Known rows, with every way that one mark hangs from another
{q248 q142 {q865 q34} q877}: [  2 -29  19   7  51 -23 -42  33   2  13   8   9  56 -16   1   0  -5  26
 -25  29  14   5 -39  11  -5   7 -27   9  31   1 -27   3  12   1 -39  44
  19  -8  14  24  -7  -8  22 -52  24 -10  -5 -27  -2 -42 -35  40  24]
{q621 q954}: [ 22   7  17  12  22 -13 -34  30   1  23 -10   3  23  15  24   7   5  16
  -7  -3  15   4 -19   0   3  16 -13   2  -3   4   0  -1   6 -17  -3  33
  10  -7 -30   9  -4  -3  15 -21  15  13 -23  -9  22 -11  -3  31   2]
{q865 q34}: [ 17   1  17  11  35 -11 -24  32  -7  22  -5  11  20   0  32   3  -5  16
 -10  14  13  -2 -21   7  10   3  -7  14   7   2  -7  -7   4 -12  -5  33
  32  -7 -18  17   5   4  17 -30   9   0   0 -12  19 -12 -13  25  21]
{q248 {q149 q294} {q865 q34} q877}: [ 12 -26  23  17  58 -24 -37  39   9  22  -1  15  53   8  -7 -16   2  15
 -25  21   6   5 -52  10 -12   7 -28  19  15  -6 -46  11   3   6 -28  35
  30 -21  14  30  -5   7  16 -54  26  -6  -7 -12  -3 -43 -31  45  30]
{q34 {q865 {q248 q142 {q149 q294} q877}}}: [  3 -28  10  29  34 -24 -47  45  15  27   2   9  42  -5  -7 -20  -1  20
 -17   5  -2  17 -30  -8 -13  -2 -38  13  16  -8 -29  20   4 -38 -35  33
  12  18  72   9  -3 -14   6 -46  28 -27   0  -8 -17 -46 -22  51  14]
{q34 {q865 {q248 q877}}}: [ 14  -8  14  19  18 -23 -25  43   9  33   0   1  27   2  13   2  -4  14
  -2  -4  18  -5 -18  -5  -1  -1 -31  18   0   5   0  18   9 -31 -16  25
  11  16  28  -2  -5 -12   3 -31  23 -19   9 -25  -7 -20 -22  46  18]
{q954 {q621 {q851 {q248 q865}}}}: [ 23  -2   9  20  32  -8 -28  34   0  36  31  14  36   2  16  -7   7  26
 -16   1  21  -2 -10   2  22  -5  -3  10   4  -9 -28   3  16  -9 -10  41
  -2  -3  -1  13  -3  17  36  -8   0   5 -14 -30  16 -33 -42  57   5]
{q851 {q248 q142 {q149 q294} q865 q877}}: [  3 -32  24  20  41 -31 -42  38  -1  23  21  17  71  -1 -13 -21   6  20
 -41  18  -4  20 -39 -16   0 -23 -17   1  27 -10 -46  27   5 -13 -29  57
  -7 -12  44  16  -9  -9  29 -52  23 -23 -18 -14  -7 -60 -38  58  16]
{q621 {q851 {q248 q142 q149}} q954}: [ 11 -10  10  23  52  -6 -49  37  -4  25  17  15  42   8  12  -3  16  18
 -35   1   9  29 -33  -4  25  22 -28   1   5   2 -33  -1   5 -39 -19  47
  -5   4  21  23 -12  -2  29 -16  32  -9 -30 -16   8 -32 -22  49 -16]
{q142 q248}: [ 26   4  14   8  12 -17 -23  27   0  20  -3   5  36  20  19   0   3   6
 -15   8   6  -3 -16  -6   6 -20   3  20   5   0  -6   6  17 -11  -6  27
   0  -1  -3  -7  -7  -8  14 -26   3   2 -16 -18  15 -20 -13  24  24]
{q954 q621}: [ 24   7  10  11  26 -10 -24  30   1  35   1  11  16   9  24  -7   3  25
  -6  10  18  -5  -7  -8   6 -11   1  12   4  -3  -7  10  10 -14  -5  34
  14   0  -4   4   8   1  20 -14  -4  18  -1  -4  22 -17 -14  43   8]
{q865 q248}: [ 14  -2  10  14  19 -13 -28  31 -12  20   4   9  19   3  27   3   2  13
   4   4   8   0 -11 -13   7  -1 -13  12   7   8   9   0   6 -10  -7  28
   8  -1  -7   4   2   2   3 -24   7 -18  -1 -18  13 -20 -16  34   7]
{q34 {q865 {q248 q149}}}: [ 10 -11   6  18  34 -16 -31  49   3  31  -3  10  16  13   8  -4   4  18
  -8  -6  18  -2 -23 -11   3   0 -27  19  12   1  -4  16  -5 -37 -16  26
  12  12  37   2   3 -10  15 -28  18 -16  10 -16  -8 -21 -25  44  15]
{q865 q34 {q248 q142 q149 q877}}: [ -6 -29   8   5  64 -18 -47  30   2  22  10   4  47  -8   5  -4  -2  14
 -13  29   4  17 -46  10   4  18 -46  18  28   6 -17   1   5 -13 -43  33
  15   3  42  31  -1 -12   7 -45  38 -35  11 -20  -4 -37 -33  37  10]
{q142 {q248 q149}}: [ 21  -6  14  -1  39 -21 -33  37   3  22  -3   9  40  29   5  -3   9   3
 -30  11   4   4 -30  -7   7 -13 -11  26  10   2 -14  15   9 -11 -13  25
  -1  -6  17  -5  -3 -15  22 -29  12  -1 -10 -17   6 -30 -17  31  21]
{q248 q142 q149 {q865 q34} q877}: [ -2 -35  17   1  75 -26 -44  36   7  23  10   9  63  -6 -12  -6   4  26
 -32  33  13  12 -50  13  -5  17 -35  14  36  -2 -36  10   7   4 -48  41
  17 -14  39  26  -6  -9  29 -54  27 -14  -2 -22 -10 -48 -40  43  16]
{q294 q149}: [ 24   5  15  19  30 -21 -33  55  -6  25 -16  19  20  10  24  14  10  15
 -19  11   7  -6 -25 -29   0  -2 -12  -2   5  -4   0 -10  19 -13   0  42
   5   1  -9   2   2   3  -1 -29   8   1 -10 -10  21  -8  -1  37  21]
{q621 {q851 {q248 q142 {q149 q294} q865 q877}} q954}: [ 11 -34  13  34  50 -20 -58  34  14  22  20  18  72  12 -11 -12  16  18
 -43   6   0  32 -45   5   3  20 -38   0   8  -9 -59  10  12 -16 -39  52
  -6  -5  33  26 -17   3  21 -34  41 -18 -36 -19  -1 -57 -35  58  -2]
{q621 q851}: [ 26   8  14  16  25   6 -38  21  -5  23  -3  18  20   7  26   0   8  12
 -10   2  10   5 -20  -7   7  12 -12  12  -1  -1 -15  -3  13 -17  -2  35
   6   6  -6   6  -2  15  12 -12   9   4 -25 -15  13 -12 -11  32   6]

Rows
[  0 -34  10  24  51 -15 -46  34   0  18   4  11  46 -11   5 -11  -5  14
 -11  27 -10  19 -41  11  -6  11 -38  20  17  -5 -35   2   6 -12 -39  34
  29   3  44  32  -8  -6  -1 -51  38 -35  -2  -6  -1 -46 -19  38  12] -> {q865 q34 {q248 q142 {q149 q294} q877}}
[ -1 -29  11  10  44 -26 -43  45  14  30   9   4  44  -3  -6  -3   2  27
 -16   9   9  13 -33 -11  -4   5 -42  14  24   3 -14  18   1 -37 -35  32
   5  21  74   7  -3 -23  12 -41  32 -29  15 -19 -17 -35 -30  53   9] -> {q34 {q865 {q248 q142 q149 q877}}}
[ 18 -11  21  18  32 -20 -38  29   2  32  21   3  60  13   4   8   8  17
 -29  -4  24  11 -28   3  19  23 -31   0 -11   5 -30   1  18 -12 -17  43
 -10  -8 -11  17 -20   5  27 -20  32  -6 -25 -33   8 -31 -37  54   8] -> {q621 {q851 {q248 q865 q877}} q954}
[ 20  -4  15  15  36 -26 -29  34   5  19   8   6  46  14  13   4  -1  13
 -21  15  14  -4 -27  21   6  -7   2  30  18  -2 -18   3  16  13 -22  26
  22 -15 -16  13  -1  -4  21 -39  13  -3  -6 -28   7 -33 -25  24  33] -> {q142 {q248 {q865 q34}}}
[ 15 -12  14   3  42 -30 -38  36   5  21   5  14  51  29  -5  -6  11  15
 -30  12   9   0 -34  -4   5 -10 -11  23  22  -4 -23  18  10   3 -25  28
  -1 -18  17  -3  -5 -12  30 -36  10  -3 -11 -19  -1 -41 -32  32  25] -> {q142 {q248 q149 q865}}
[ 20   1  12  32  43 -10 -35  35   1  29  22  13  38  10  23   6  11  19
 -19  -8  22   5 -33  25  24  31 -25   7  -4   2 -29 -14  12  -8 -11  44
  16 -11 -32  36 -10  15  31 -15  27  -6 -20 -31  15 -22 -31  42   2] -> {q621 {q851 {q248 {q865 q34}}} q954}
[  2 -39  24  25  60 -31 -37  44  -1  21  23  17  66  -7  -9 -18   1  20
 -40  22   0  16 -44   5  -1 -13 -23   9  27  -8 -52  14   5  -7 -35  55
  15 -17  41  31  -7  -5  31 -57  28 -25 -10 -18  -4 -56 -39  53  23] -> {q851 {q248 q142 {q149 q294} {q865 q34} q877}}
[ -2 -32  12  20  37 -16 -48  28   4  19   5  15  52  -4  -2 -17   1   7
 -17  17 -12  22 -34 -11  -5  -1 -36  13  18  -5 -31  14   8 -15 -37  40
   6   2  51  17  -2  -5  -4 -45  28 -34 -10  -6  -6 -52 -23  49   5] -> {q865 {q248 q142 {q149 q294} q877}}
[ -1 -21   8  32  44 -11 -44  35  -5  14   5  20  34 -10  17 -12   0  13
  -9  16 -14  19 -32  11  -4   6 -28  16  20 -11 -24  -2   3 -13 -28  35
  35   0  34  35   6   3   4 -44  27 -30   3  -5   1 -40 -12  37   8] -> {q865 q34 {q248 q142 {q149 q294}}}
[ 18 -18  23   0  43 -31 -29  35  15  21   4   6  63  10   2   1  -2  11
 -23  20  14  -6 -38  21   4   1 -15  29  14   5 -26   8  22  14 -31  26
  14 -15   1  10 -10  -8  21 -43  20  -8   1 -31   2 -39 -43  29  38] -> {q142 {q248 {q865 q34} q877}}
[ -3 -22  16  10  48 -28 -35  45 -14  22  23  16  59  -3   0  -8   8  23
 -37  11  11  18 -30 -20  11 -23 -14  -1  38  -4 -24  19   2 -16 -27  57
  -6 -18  35   9  -2 -11  41 -33  15 -17  -9 -22   1 -48 -39  50   6] -> {q851 {q248 q142 q149 q865}}
[  2  -9   4  25  16 -13 -36  44   1  22   6   7  21 -15  18   0  -2  24
  -4  -4   8  11  -7  -9  -1  -5 -19  10  23  -1   1  10   4 -37 -17  32
  14  20  38   1   4 -16   9 -32  15 -18   3 -16  -6 -20 -18  45  10] -> {q34 {q865 {q248 q142}}}
[ 18 -11  14  26  70 -14 -43  40   0  30  21  13  40  16   9  -1  11  22
 -28   0  23  10 -47  25  26  38 -36  11  -4  -1 -40  -8   6  -9 -23  43
  13 -17  -7  35 -11  14  36 -18  33  -8 -18 -27  11 -34 -35  46   5] -> {q621 {q851 {q248 q149 {q865 q34}}} q954}
[  9 -16  12  12  38 -22 -32  48  14  37   3   4  31  11  -3  -3  -1  18
 -15   1  15  -2 -35  -7   0   9 -38  23  10   5  -9  21  -1 -33 -27  25
   8   9  55   3  -5 -16   9 -38  32 -22  20 -21 -15 -29 -29  52  19] -> {q34 {q865 {q248 q149 q877}}}
[ 10 -27   9  42  67  -9 -42  40   5  20  34  24  46  -7   8 -19   5  31
 -27  15   4  16 -32  19  10   0 -17  14  17 -20 -61   3  11 -14 -30  49
  25  -2  32  38  -2  21  32 -23  15  -9 -18 -13   6 -57 -40  58   3] -> {q954 {q621 {q851 {q248 q142 {q149 q294} {q865 q34}}}}}
[  7 -23  16  -9  52 -20 -44  31   3  24   0   7  52   2  -5  -4   6  21
 -32  28   6  15 -40 -16  -5   1 -28   6  25   5 -24  17   2 -22 -31  44
  -3  -3  46   6  -7 -18  17 -42  21  -9 -13 -12  -5 -39 -23  43   7] -> {q248 q142 q149 q877}
[  3 -39  21  23  64 -26 -49  34  10  15   5  16  61 -10 -15 -15  -1  22
 -32  30   0  16 -50  10 -16   6 -31  15  35 -10 -54   9   2  -2 -39  41
  26 -18  37  29  -5  -5  14 -61  29 -12 -13  -9  -9 -52 -33  46  23] -> {q248 q142 {q149 q294} {q865 q34} q877}
[ 12  -3  13  28  28  -7 -43  29  -5  22  19   8  40   3  25   8  13  17
 -24  -6   6  26 -17   3  23  14 -20  -1   1   2 -19  -1  16 -35  -7  46
  -2   9  -2  20 -13   5  22 -12  27  -8 -36 -19  14 -22 -16  43 -16] -> {q621 {q851 {q248 q142}} q954}
[ 11 -13  13  19  37  -3 -36  36   0  28  34  19  48 -12  15  -8  11  30
 -27   9  14  15  -8   3  19 -10  -2   2  20 -10 -34   4  16 -19 -23  50
  -5   5  20  16  -4   8  34 -16   3   0 -16 -27  11 -42 -46  56  -1] -> {q954 {q621 {q851 {q248 q142 q865}}}}
[ 22  -3  17  12  29  -6 -24  27  -6  30  15  16  43   6  16  -2   5  11
 -26   8  13   8 -24  -5  17  -3 -20  11 -16   4 -21   4  16 -24  -4  47
  -9   3  11  10 -15  10  20 -20  21 -10 -17 -27  14 -22 -24  48   9] -> {q621 {q851 {q248 q877}}}
[ 26   9  12  19  29   1 -19  29  -7  33  18  18  24   5  31  -6   9  25
 -14   3  18   1  -2   0  30  -8  -1  11 -12  -2 -21   1  16 -28   3  41
   1   6  -1  16  -3  15  28   2   2   8 -13 -21  25 -21 -25  49  -2] -> {q954 {q621 {q851 q248}}}
[ 26 -17  22  13  33 -23 -35  31  17  23  -8  12  54  31  -3 -21   3   1
 -32  17  -8   5 -39  -2  -9 -20 -20  27  -5  -4 -34  22  15  -5 -19  26
  -1  -8  30  -2 -11 -10   9 -42  23  -5 -20 -13   2 -44 -16  37  26] -> {q142 {q248 {q149 q294} q877}}
[ -3 -23  15   3  53 -23 -50  37  -2  18   6  15  50  -1  -5  -7   6  23
 -33  19  15  13 -34 -11  -4  -2 -19   2  44  -5 -26  14   0  -6 -32  44
   8 -16  32   8   3 -11  31 -38  10  -7 -16 -15  -3 -41 -32  44  11] -> {q248 q142 q149 q865}
[  7  -9   4  13  51 -16 -33  40  -8  25   4  16  17   8  21   2  -4  11
  -5  13  11  -1 -35   7  11  19 -31  22   9   4  -4  -4   3 -15 -20  26
  26  -8  10  27   6   3  10 -26  23 -24  16 -14   6 -25 -25  31  12] -> {q865 q34 {q248 q149}}
[ 23 -16  20  33  40 -12 -41  30   7  29   7  14  46  26   3  -7  14  10
 -33   0   3  21 -39   2   8  20 -37   7 -28  -4 -48   6   6 -27 -16  44
  -5  -3   6  20 -22  13  12 -24  39  -6 -36 -12  12 -34 -19  50  -2] -> {q621 {q851 {q248 {q149 q294} q877}} q954}
[ 22 -21  13   7  61 -19 -30  35   9  40  32  15  59  12  -9  -9   8  28
 -32  14  23   6 -34  -1  18   5 -26  20   6  -4 -46  15  12 -11 -31  43
 -12  -8  33  13 -11  13  35 -22  18  -4  -5 -26   1 -47 -59  67   5] -> {q954 {q621 {q851 {q248 q149 q865 q877}}}}
